Each row comes from the steps of one walk. Every step used is in the known rows, and no mark comes twice. Write the walk behind each row, first mark first.
Known rows
F-A: [ 2.36  2.31 -1.30 -0.72 -5.39  1.54  1.03  1.46  4.72 -2.00 -0.59 -0.10
 -4.14 -2.71 -2.86 -0.87 -3.44  2.44  1.77 -3.06  3.11  0.36 -2.44 -3.78]
S-R: [ 5.60 -1.86 -0.28  0.21 -1.74  2.41 -3.72 -0.90 -0.88 -0.99  2.50 -0.91
  1.60 -4.10  1.75 -2.01 -2.46 -2.92  1.27 -0.65 -1.39  2.11 -0.18  0.38]
Q-S-R-Z-K-T: [-0.82 -2.20  2.37  1.71 -3.43  2.40  1.47 -1.64  0.07  1.36  3.76  0.49
 -1.52 -1.48  5.86 -1.53 -3.78  3.24 -1.02  2.26  0.46 -0.47 -1.16  2.23]
K-S-R-T-Q: [ 6.06 -3.88  0.34 -2.78 -4.29  1.05 -3.31  0.93  2.27  2.00  6.07  0.02
 -3.25 -3.33  3.44 -1.09 -1.43 -2.88  1.07 -2.64  1.44  2.31  3.73  3.95]
T-Q-S: [ 4.45  0.02  1.20 -3.47 -4.81  3.98  1.42 -5.93  3.26  2.28  2.52 -0.57
 -2.74 -1.96  6.80 -2.27  0.79 -1.86 -0.81 -0.23  3.37  3.03  3.15  0.20]
A-Z-K-S: [-2.64 -0.74  5.63 -1.19  0.06  2.35  3.55 -1.38  3.01  4.54  3.98 -4.67
 -1.84 -0.09  4.04  0.25  2.27  4.37  1.28  0.42  5.27 -0.52 -0.11  4.78]
F-K: [-2.22 -0.15  3.32  0.38 -3.18  0.86 -0.03 -2.45  3.38  0.02 -2.06 -0.75
 -3.18  1.78  0.58 -4.26 -3.03  4.35  2.59 -0.32  1.86  1.04 -1.78  1.30]
Q-T-R: [ 3.17 -2.88  0.14  0.77 -3.78 -0.76 -3.76  2.90  0.31 -0.40  0.21  1.18
 -2.73  3.39  5.05 -0.36 -0.97 -3.22  0.52 -0.98  0.22  0.23  0.11  1.73]
F-R: [ 0.76  0.14 -0.75 -0.21 -3.03 -0.64 -2.91  1.77  1.42 -3.26  0.10 -2.24
  1.00 -1.42 -2.71 -0.43  0.17 -1.02  2.15 -7.10 -3.26  1.55  1.89  0.36]
Z-Q-T: [-1.77  0.17  0.02 -2.38  0.42 -0.63 -2.58  1.95  1.41 -2.49  1.82  3.49
 -5.24  6.00  4.04 -2.80 -3.20  1.37  0.86 -3.11  4.01 -3.75 -2.32  5.65]
K-Z-Q-T-R: [ 1.40 -3.18  2.35  0.23 -2.02  0.19 -2.90  3.36  0.82  0.32 -0.01  1.33
 -3.13  4.89  6.91 -0.49 -2.69 -1.11 -1.38 -1.59  1.91 -1.32 -1.55  3.89]
T-Q: [ 2.01 -4.24 -1.41 -1.66 -3.85  1.26  0.81 -1.13  2.24  2.92  0.40  1.86
 -3.42 -2.27  1.46 -0.08 -2.49 -1.76 -2.57 -0.32  3.39  2.94  1.35 -0.05]
F-A-T-R-Z-K-S: [ 0.40 -0.81  5.21 -0.68 -1.98  1.71  3.06  1.67  4.14  3.06  4.30 -3.74
 -4.32 -1.06  3.73 -1.51  0.62  4.50  2.89 -0.81  4.12  0.03  0.32  2.85]
S-R-T-Q: [ 6.39 -4.35 -1.23 -2.74 -4.19  0.51 -3.56  1.26  1.36  0.85  4.75  1.21
 -3.43 -2.96  2.81 -1.49 -1.97 -3.64  0.17 -2.27  0.63  2.30  3.36  3.54]
A-S: [ 2.52  1.61  1.56 -4.44 -1.02 -0.33  1.34 -1.53  1.48 -0.33  5.59 -3.97
  1.24  0.50  2.84 -1.93  5.66 -0.71  1.36 -0.23  1.51  0.89  5.46  2.59]
S-R-Z-Q: [ 1.34 -0.05  2.72 -1.92  0.26  1.55  3.29  3.15  0.35  0.47  0.37 -0.38
 -3.48 -3.22  2.29 -3.58 -3.73  3.99 -2.33 -1.31  0.25  0.43 -0.57  2.96]
Z-K: [-2.51 -3.60  0.23 -0.70  2.10  2.07  1.22 -1.33 -0.32  0.42 -1.02  1.03
 -1.85  1.81  2.62 -2.80 -1.34  2.40  0.12 -0.55  3.06 -1.28 -3.12  1.60]
K-T: [-2.89 -1.42  0.79  2.85 -1.96 -0.38 -0.70 -0.47  0.39  0.92  2.62  1.12
  0.37  0.64  2.41  1.60 -2.53  1.85 -0.95  1.50  0.05 -1.61 -1.22  0.36]
T-Q-S-R: [ 8.75 -1.87  0.62 -2.06 -5.12  5.20 -2.69 -5.06  1.37  0.51  4.29 -1.31
 -0.22 -5.42  6.54 -3.53 -1.98 -4.35  0.72 -0.91  1.08  4.19  2.02  0.44]
Q-S-R-Z: [ 6.86  3.05  2.40 -0.67 -5.59  2.07  2.49  0.49 -0.57  0.13  3.49 -2.23
 -1.09 -6.70  2.57 -1.93 -1.33 -0.44 -0.58  2.40 -3.73  3.86  4.22  1.48]
A-Z: [ 0.33  1.50  1.66 -0.88 -2.47 -1.94  3.94  1.39  1.42  2.02  2.30 -3.99
 -1.62 -0.56  0.75  2.40  3.18  1.15 -3.19  3.19  1.46  0.35  1.63  5.35]
F-A-S-R-Z-Q-T: [ 2.54  2.38  0.86 -3.98 -3.91  0.03 -0.80  3.23  2.98 -3.29  4.74  1.36
 -6.67  1.96  3.91 -4.18 -3.65  1.89  1.44 -3.08  3.59 -1.56  0.17  5.83]

Write each row's walk
[ 2.16  0.52  3.09 -3.56 -0.11  1.48  3.77  2.59  0.99  0.27  2.21 -1.69
 -3.10 -3.13  3.23 -4.23 -1.75  3.79 -1.81 -1.42  0.82  0.77  1.28  3.88]
A-S-R-Z-Q
[-1.11 -7.02 -0.73  0.03 -4.12  1.97  0.90 -2.03  2.33  3.72  1.69  3.13
 -3.95 -1.03  4.39 -0.33 -4.79  0.75 -3.16  0.45  4.80  1.24 -0.95  1.08]
Z-K-T-Q
[ 3.06 -0.95  1.99 -2.09 -7.17  3.91  2.07 -4.65  3.63  2.10  3.72 -0.75
 -3.57 -2.88  7.37 -2.44 -1.05  0.09 -1.19 -1.22  2.19  2.93  3.24  1.50]
F-R-Z-K-T-Q-S
[ 5.27 -4.63  1.00 -3.35 -4.42  1.13 -1.59  0.99  2.59  2.86  6.42 -1.05
 -4.44 -2.89  4.63 -1.25 -0.74 -1.76  0.08 -1.68  2.96  2.03  3.24  6.28]
A-Z-K-S-R-T-Q
[ 5.63  0.52  1.41 -4.20 -4.53  2.66 -0.45 -3.96  2.96  1.21  4.71 -0.79
 -3.35 -1.00  7.23 -2.62  2.02 -2.36  0.72 -1.46  1.91  1.89  4.61  2.52]
R-T-Q-S
[ 7.49  1.59  1.92 -1.24 -6.84  2.53  2.75  0.15  0.29  1.12  3.57 -1.67
 -2.27 -7.56  2.95 -1.99 -2.13 -1.05 -1.53  2.26 -2.61  4.88  4.71  1.51]
T-Q-S-R-Z
[-1.86 -3.24  1.60  2.53 -2.65  1.37  1.18  0.17 -0.57  1.32  3.02  1.23
 -1.35 -1.30  4.01 -0.81 -4.65  3.44 -1.30  2.32  0.18 -0.91 -1.99  2.17]
S-R-Z-K-T
[ 8.16  1.09  1.68 -1.63 -5.77  0.81  1.97  0.84  0.77  0.38  5.48 -1.82
 -2.84 -6.07  3.63 -2.50 -0.87 -1.44 -0.71  2.31 -2.12  3.98  4.95  3.46]
A-T-Q-S-R-Z
[ 2.85 -1.10  2.14 -2.14 -6.18  4.16  3.05 -5.30  3.13  3.21  3.66  0.08
 -3.96 -2.28  8.29 -2.35 -1.09  0.41 -1.87  1.29  3.30  2.52  2.62  1.27]
R-Z-K-T-Q-S
[ 0.03 -3.32  1.75  0.12 -1.42  1.45  3.98  2.33 -0.88  1.78 -1.42  0.03
 -3.52 -0.78  3.20 -2.37 -1.77  2.82 -1.48  1.46  0.19  0.95 -0.70  1.88]
T-R-Z-K
[ 2.16 -0.26  2.66  2.61 -5.99 -1.21  3.69  4.91 -0.52  2.34  0.65 -0.85
 -2.33 -3.42  2.07  1.35 -1.78  1.37 -2.91  3.42 -3.89  2.48  2.96  0.42]
K-T-R-Z
[ 3.61  0.84  1.67  0.81 -6.03 -1.68  2.07  5.68 -0.47  0.43  0.66  0.08
 -4.02 -1.34  2.09  0.26 -1.41 -0.29 -1.54  2.26 -3.08  1.92  3.32  2.43]
Q-T-R-Z
[ 0.12 -0.88  3.27 -1.42 -0.05  0.58  4.71  4.56  0.73  1.75 -1.74 -0.42
 -4.50 -1.26  3.13 -2.59 -2.28  4.37 -3.26 -1.12  0.47  0.39 -0.24  2.18]
T-R-Z-Q
[ 1.19 -2.49  1.11 -0.41 -1.06  2.45  2.68  0.89 -1.22  0.44  0.63  0.10
 -2.46 -2.79  2.34 -3.36 -3.12  2.34 -0.54  1.04  0.09  1.03 -0.90  2.68]
S-R-Z-K
[ 0.77 -1.41  3.03 -1.72  0.95 -1.14  3.89  5.41  1.33  0.92  0.14 -0.57
 -5.23  0.19  3.67 -3.18 -1.04  4.01 -2.68 -1.12  0.94 -0.50  0.06  4.10]
A-T-R-Z-Q
[ 2.14  3.51  4.09 -3.66 -1.37  3.37  4.47 -2.65  2.21  0.89  1.61 -1.92
 -3.43 -1.24  6.83 -4.12  0.79  3.10 -1.04 -0.84  1.62  0.57  1.87  2.18]
R-Z-Q-S
[-0.93 -1.34  3.59 -0.42 -0.75  0.44  4.38  4.37  0.83  1.94 -0.77  0.04
 -4.44 -1.09  3.94 -2.13 -3.16  4.98 -3.67 -0.63  0.56 -0.17 -0.63  2.34]
K-T-R-Z-Q
[ 6.30  1.19  2.98 -2.90 -0.45  1.40 -5.21  1.23 -0.05 -2.05  7.33 -1.88
 -0.15  0.21  6.33 -2.88  0.52 -1.57  2.62 -3.23 -2.24 -1.74  2.58  7.05]
K-Z-Q-S-R-T
[-0.97 -1.12  5.90 -0.17 -1.19  2.82  3.54  0.49  1.88  4.45  2.58 -3.42
 -2.18 -1.60  4.15 -0.65  0.37  4.01  1.69  0.19  2.71  0.77  0.79  2.28]
T-R-Z-K-S
[ 6.04 -0.09  3.32 -1.96 -1.48  5.55 -2.24 -4.11  0.86 -0.15  3.90 -2.02
  0.92 -2.85  7.67 -3.68 -2.52 -1.30 -0.05 -1.44  1.02  1.35 -0.41  2.65]
K-Z-Q-S-R
[ 3.83 -2.28  3.60 -0.67 -1.65  4.07 -1.11 -1.93  1.24  2.06  5.35 -4.20
  0.47 -4.12  4.54 -1.75 -0.94  0.09  2.15 -0.45  2.46  1.70 -0.41  3.69]
A-Z-K-S-R
[ 2.18 -1.43  1.88 -1.13 -1.72  3.56  3.02 -0.95 -0.65  0.64  1.38 -0.58
 -2.64 -2.99  4.29 -4.21 -2.27  2.16 -0.21  1.06  0.41  1.39 -0.20  2.67]
Q-S-R-Z-K
[ 3.65 -3.33 -1.21 -2.77 -3.35 -0.65 -1.82  1.76  1.81  1.46  3.54  1.65
 -4.23 -0.98  1.93 -0.55 -0.78 -2.27 -0.44 -2.02  1.28  1.23  3.41  3.37]
R-T-Q
[ 4.66  2.57  3.83 -3.70 -2.89  2.34  3.68 -0.77  4.42 -0.01  2.76 -2.41
 -5.68 -0.71  7.57 -4.82  1.07  2.74  0.05 -1.77  2.91  0.46  1.64  2.27]
F-A-T-R-Z-Q-S
